Known rows, with every step that occurs
zeli, kivil, tomaf, dafat, dalav: [-22  -1 -12  -1  21  -1   5   9 -13  -3   7   2  12  -2  -1   5   1  -7
  28  -6   2  -7   2   3   2 -30   8  19   9  -2  -2]
tomaf, kivil, zeli, dafat: [-14   5  17   1  -9  -3  20  10  -1  -2  -6  -8  -9   6  -1   0  -3 -15
   3   6   0   9  -4  -3   7  -2 -10   9   2  -3  -1]
sofuv, pavami, debuf, tomaf, kivil, zeli: [ -2   2   6   3 -11 -18   7 -16  10  -3  -4   0   8  16  -4  -1  -5  -1
 -14   3   1   7   0   0   7   2   1 -14  -2 -13  -2]
sofuv, pavami, debuf: [  5  -1  11  -6  -9 -15 -13 -18  24  -2   4   4   4   5  -1  -4  -6  -2
  -5  13   1   1   1  -1   0  41   2   3  -2 -15   3]
sofuv, pavami, debuf, tomaf, dafat, dalav: [ -4  -3  -8   0  13 -13 -12 -13  18  -4   2   5   5   5   3  -1  -1  -4
 -12  -6   4  -3   3   2   6 -10  14  -2  -3 -13  -2]
debuf, tomaf, kivil, zeli, dafat: [-11   5  11   7  -6  -2  21  10   1  -1  -5   3  -3   9  -1   0  -3 -12
  -3  -2   1   6  -3  -2   3 -26  -8 -15   2  -2  -4]
dalav, dafat: [ -2  -1  -1  -2 -11  18   1   1  15  -1  -3  10   2  -6   3  -1   0  11
  -1   3   6   0   2  -2  -1   6  -2  -9   1   0   1]
domak, pavami: [ 10  -1   9  -5  -2  -5 -13  -1  14   1   1   3   6  -7  -1   2  -5   8
   2   3  -1  -3  -2  -1  -9  23   1   7   3  10   1]
kesam, pavami, debuf: [ 30   0   3  -7  -9 -21  -2 -19  16  10   3  -1   1  -8  -2  -3  -2   1
  -4  12   1  -2   6   2   1  55  -3   4  -4  -6   3]
kivil, tomaf: [-6  0  4  6  1 -2  4  2  7  0 -4  2  3 -2 -6  2 -2  6 23  6 -1  2  1  3
 -6 -7 -1  2  4  1  4]
domak, pavami, debuf, tomaf, kivil, zeli: [ 19   2   4   0  -4 -17   3  -3  -1   0  -3  -2   3   6  -4   4  -2   8
 -16  -3  -2   1  -2  -1  -2  17  -2 -15  -2   7  -3]
kivil, zeli, dafat: [ -4   5  18  -6  -6   2   7  10  10   0 -23   3 -11   2  -5  -2  -5  -8
   2   6   1   6  -3   0  -2  13 -10   3  -1  -4   1]
zeli, dafat, tomaf, debuf: [-16   1  13   4   7 -12   9  11   3  -2  -5   1  -8  -5   5  -2  -3 -14
   6  -9  -2   5  -3  -2  -6 -40   2  -3  -2  -7  -3]
kesam, pavami: [ 12   0   4  -3  -6  -9   1 -13  16  10   0   0   6  -9  -2  -1  -2   0
   6   9   2   1   5   1   0  22  -1   7   0  -1   2]
kesam, pavami, dafat, dalav: [ 28  -1  -5  -4  15  20  -6 -15   8   8  -4   5   0  -9  -3  -3   2   7
   0   8   0  -5   6   4   2  27   3  22  -1  -4   2]
tomaf, debuf: [-10  -2   4   5  -6  -7   2   1  16   0  -8   0   0  -8   2   1  -3   2
   4  -3  -2   4   2  -4   1 -17   3  12  -1  -4   0]
sofuv, pavami, dafat, tomaf, kivil: [ -4  -2   0   2   5  15   4 -15  -3  -4  19  -6   8   9   3  -3   2  -6
   2   9  -1   7  -1  -1   4 -14   5  -3   3 -11   1]
dafat, pavami, debuf, tomaf, kivil: [  3  -3  -8   6  -8 -22  -3   1 -13  -2  23  -3   6   5   3   0   4   6
 -13  -1  -4  -5  -1   0   2   9   0  -4  -1   7  -1]
tomaf, kivil, zeli, dafat, dalav: [-15   5  12   0  16  -8  15  12  -4  -1  -8 -10  -4   3  -1   0   0  -9
   3   4  -1   6  -6   1   7  -9  -3  26   2  -2  -1]
zeli, kivil, tomaf, debuf: [-24   0   3   7  -4  -6   8   4  -6   0   2  10   9  -1  -2   5  -5  -5
  26  -6  -2  -4   1  -1  -5 -39   2   9   7  -8  -1]
dalav, dafat, pavami, debuf, tomaf: [  7  -2 -10   0 -14   6 -11  -1  -2  -3   1  17   1   0   2  -2   3  18
 -22  -7   3  -9   0   1  -8  10   0 -24  -3   6   0]
tomaf, dafat: [-8 -2 -8 -2 -7  1  1  3 11 -1 -1 -6 -1 -7  2  1  0 -5  6  0  5  5  5 -2
  7 -1  2  4  1  0  0]
kesam, pavami, dafat: [ 28  -1  -1  -4  -9  23  -3 -18  12  10   0   6  -3  -8  -3  -2   1   1
   3  11   2  -3   7   0   3  32  -3   4  -2  -4   2]
pavami, debuf, tomaf, dafat, dalav: [ 13  -3 -16   1  19 -12  -4   1   7  -2   1   1   0  -3   4  -1   3   2
 -12  -9   2  -4   4   1   6   1   8  -7  -4  -3  -3]
dafat, pavami, kesam: [  6   0   0  -3   4  24 -18   1 -10   8   1   3  10  -1  -1  -3   1   8
   5   5  -4  -6  -4   2  -5  -5  -2  13   0   7   4]
debuf, tomaf, kivil, zeli: [ -5   1  -1   8  -4  -4  18   4   2  -1  -7  -3  10   7  -3   1   0   4
  -6   0  -1  10   0  -2   4 -26  -2 -16   2   3  -3]
dalav, dafat, pavami, debuf, tomaf, kivil: [  0  -1 -11   5 -16   1   2  -1 -14  -4  19   5   4   4   5   0   5  14
 -20  -5   2  -6  -2  -2   1   2  -1 -18  -1   7  -2]
pavami, dafat, tomaf, kivil: [ 11  -3  -7   2   9  17  11  -1 -12  -2  19  -9   2   1   4  -2   6   0
   1   7  -3   9   0   0   3  -8   0  -9   3   0   0]
domak, pavami, sofuv: [ 22   1  11  -6   5   1 -18  -8  11   1   4  -5 -10  -5  -1   4  -3   8
  -1   4  -3  -5  -2   0  -7  50  -1   5   2   8   1]
debuf, tomaf, dafat, pavami: [-16  -4 -16   4  -8  -4  -8   8  -6  -2   0   0   5  -1   3   2   2   0
  -5 -12   3  -2   3   0   1 -31   6  -4   1  10  -1]
debuf, tomaf: [  7  -3  -2   5   0  -2  -2   2  17   0   3  14  10  -2   0  -1  -3   7
  -5  -2  -1   0   1  -2  -7 -14   1 -22   3   2  -2]

Rows
[ -7   2   2   0  -5  -7  17   3   0  -1  -9 -14   4   3  -4   1   0   1
   1   8  -1  13  -1  -1   8   4  -5   8   1   1   0]
tomaf, kivil, zeli
[-10  -1 -10   1 -10 -13  -6   2 -15  -2  -4 -12  -9   0  -4   5   4   0
  13  -2   2  -4   3   5   1  13   2  13  -5   3   4]
kivil, tomaf, dafat, pavami, debuf
[  7  -3  -4   3   8  17   3   0   0  -2  -7   0  -5  -5   2  -2   1   2
  -2  -4  -4   7   2  -2  -3 -28   4  -5  -4  -6   0]
pavami, dafat, tomaf, debuf
[-13   3  -6  -2   2  10  26   4 -12  -3 -11 -12   6   2  -2  -1   5   7
  -7  -1   3  14  -2  -1   2 -26  -2 -20   1   2  -2]
dalav, dafat, tomaf, kivil, zeli
[ -8   1  -2  -1  11 -17  22   5 -11  -1  -7 -19   9   5  -3  -1   3   1
   1   5  -3  15  -2   1   3 -22  -1  -8   2   4  -1]
dafat, tomaf, kivil, zeli
[20 -3 -6 -3 21 26 -9 -1  7 -1 -2  7 -1 -5 -1 -3  2 10 -2  7 -3 -3  1  1
  0 21  3 17  1 -2  2]
pavami, dafat, dalav
[ 20  -2  -6  -2  -5  -8 -13  -4  10   0   4   5  -3  -4   3   4  -1   0
 -13  -9   3  -5   3  -1  -3  14   5 -20  -3   6  -4]
domak, pavami, debuf, tomaf, dafat
[ 24  -2  -2   2  -2 -12  -4  -4  14   1   6  12   2  -1   1  -3  -2   7
 -13   1  -2  -2   2  -1  -4  22  -1 -25  -2  -2  -1]
pavami, debuf, tomaf
[-10  -1  -6   2   3  10  19   3  -9  -4  15  -6   8  -2   5   0   6   6
  -2  -1   3   7  -2  -2   1 -28   1 -19   3   4  -2]
dalav, dafat, tomaf, kivil
[ -4  -1 -15   3   2  30 -12   5 -13   6   0   6   8   0   2   0   3   2
  -1 -11   2  -6   1  -1   2 -47   4  -9  -1  10  -1]
debuf, tomaf, dafat, pavami, kesam
[ 10  -4  -6   1  -5 -19 -15   1  -1  -1   6   8   5   2   0  -2   0  11
 -16  -2  -4  -7  -1   2  -8  21   2 -12  -2   5   1]
dafat, pavami, debuf, tomaf
[-15   0  -6   5  -4   0   7   3   2  -1  -7  -6  -4  -4  -3   5   2  -5
  25   0   5   4   5   2   4 -23   2   4   1   1   2]
kivil, tomaf, dafat
[ -3   7  14  -6   2  27  -8   9 -14   7 -23   4  -6   5  -7  -4  -3  -4
   1   2  -3  -3  -7   2  -6  -6 -10  13  -3   3   3]
kivil, zeli, dafat, pavami, kesam
[-16   0  -9   3   1   5  -6  -1 -19  -3  -5 -18 -18   1  -3   7   6  -1
  18  -5   2  -4   3   3   2   7   2  17  -1   7   4]
kivil, tomaf, dafat, pavami, sofuv
[-14   6  15  -1  -4  -2   6   5 -21  -2  -4 -19 -20  10  -3   2   0 -10
  -2   4  -2   2  -6   0   4  28 -10  21   0   3   1]
tomaf, kivil, zeli, dafat, pavami, sofuv
[ -8  -3   4   4   3  15  -3 -14   8  -4  -7   4   0   3   2  -3  -2  -4
   1  -3  -2   8   2  -1  -2 -34   9   0  -3 -18   1]
sofuv, pavami, dafat, tomaf, debuf
[ -3  -1  -4  11  -3  -7  11   2   5  -1  21   2  12   2   5   1   1   1
  -2   0  -1   2   0  -2   3 -24   1 -16   6   3  -3]
debuf, tomaf, kivil
[-10   0   4  -1   2  -1   4   4  -6   0  12  13  15   2  -3   3  -4  -3
  27   3  -1  -7   1   1  -6  -9  -1   0  11  -3   0]
zeli, kivil, tomaf
[-13   7  13  -1  -1  22   5   8 -26   7  -6  -7  -4   8  -3  -1   1  -9
   6   3  -3  -1  -9   0   4 -17 -11  19  -1   4   2]
tomaf, kivil, zeli, dafat, pavami, kesam
[-3  1 12 -2 20 -5 -4 10 11 -1  1  7 -5 -5  2 -2 -2 -7  4  2 -2 -5 -5  2
 -4  6  0 20  2 -3 -1]
zeli, dafat, dalav
[  8  -2   7   1  -6 -15 -11 -17  26  -2   7  16   8   8   0  -4  -6   0
 -12   3   1  -3   2   0  -4  12   4 -20  -2 -13   0]
sofuv, pavami, debuf, tomaf
[  3   1  12  -7  -9 -15 -13   6  -5  -1   6   3 -13   1   1  -3  -2  -6
  -5   5  -3  -6  -5   1  -6  46  -6  13  -4   0   2]
zeli, dafat, pavami, debuf
[ 16  -2   1   1   7  16  -8  -2  -1   0  -6   1  -5  -6   2   2  -1   5
  -2 -10  -5   2  -1  -1  -9 -19   7  -1  -3   5  -2]
domak, pavami, dafat, tomaf, debuf
[-14  -1 -12  -6  -9 -12  -5   5 -28  -1  11  -1   4   3  -1   5   2  -9
  19  -3   1 -12   2   2   1  12   2  12   4  -1   1]
zeli, kivil, tomaf, dafat, pavami, debuf
[ -7  -3 -17   4  20  -2  -2   7   7  -2  -1   1   6  -5   4   0   3   1
  -4 -11   3  -2   3   0   3 -35  11  -3   1   3  -4]
debuf, tomaf, dafat, dalav
[-13  -2  -3   3   2  10  10   3   4  -3 -12   3   1  -7   4   0   1   9
  -4 -11   3   8   0  -3  -5 -47   5 -16  -2  -2  -2]
dalav, dafat, tomaf, debuf
[ -5  -2 -12   5  -4   2   3   4  12  -1   1   5   3  -4   4   1   1  -4
  -1  -8   4   2   5  -2   3 -29   5 -20   1   2  -3]
debuf, tomaf, dafat
[  1   0  -4  -5  -3  46 -13  -1 -10   6  -3  11   5  -2   0  -3   3  16
  -1  -1   3  -9  -3   0  -4 -13  -4   3  -1   7   3]
dalav, dafat, pavami, kesam
[ 28  -1   9  -9  -4 -15 -18  -5  13   1   5   3  -2  -4   0   1  -4   8
  -7   6  -3  -6  -2  -1  -7  57  -1   2  -2   5   1]
domak, pavami, debuf
[ -1  -3 -11  -6 -13 -16 -12   2  -7  -1   1 -11  -6  -3   2   1   4  -2
  -6   1   1  -2   3   0   5  33   1  13  -5   4   1]
tomaf, dafat, pavami, debuf
[ -5   4  14  -5  20  -5   3  11   7   0 -25   0  -7   0  -5  -2  -4  -4
   0   4  -1   2  -5   3  -1   4  -4  19  -1  -4   0]
kivil, zeli, dafat, dalav
[ -7  -1 -10  -3  -2   2 -11  -1 -10  -3   1 -17 -14  -3   2   4   5  -1
  -1  -2   2  -3   3  -1   6  27   1  17  -1   7   2]
tomaf, dafat, pavami, sofuv
[ 24  -1  -3   6  -9 -21  12 -18   5   8  22   0   6  -1   2   0   2  -1
  -9   4   1  -2   4   0   6  19  -1 -14  -1  -3  -3]
kesam, pavami, debuf, tomaf, kivil
[ -6  -1 -11  -4  -1  27 -13   3 -15   7  -2  -6   3  -3   1   0   4  -2
   7  -2   1  -3   0   0   5 -17   1  16  -1   7   3]
tomaf, dafat, pavami, kesam
[ -3   2  14  -3   0   0 -13   4  -7  -2   6  -2 -20   1   2   0  -1  -6
   0   3  -3  -7  -4   0  -5  41  -6  15   0   3   3]
zeli, dafat, pavami, sofuv
[ -6   4  14  -7  12  -7  11  11  -1  -1 -22  -1  -6   3  -4  -4  -2 -10
   1   2  -2  10  -5   2  -6  -9  -6 -14  -2  -2  -1]
kivil, zeli, dafat, tomaf
[-21   1  -9  -2   1   6  -6   1 -30  -3  10  -8  -5   3  -1   8   3  -8
  22  -7   1 -11   3   2   0   6   1  14   8   3   1]
zeli, kivil, tomaf, dafat, pavami, sofuv
[  7   5  11   4  -7 -11  16   4  -2  -1  -2   3 -11  10  -1  -1  -2 -11
 -12   0   0   4  -3  -2   3   7  -9 -21  -3  -7  -4]
pavami, debuf, tomaf, kivil, zeli, dafat
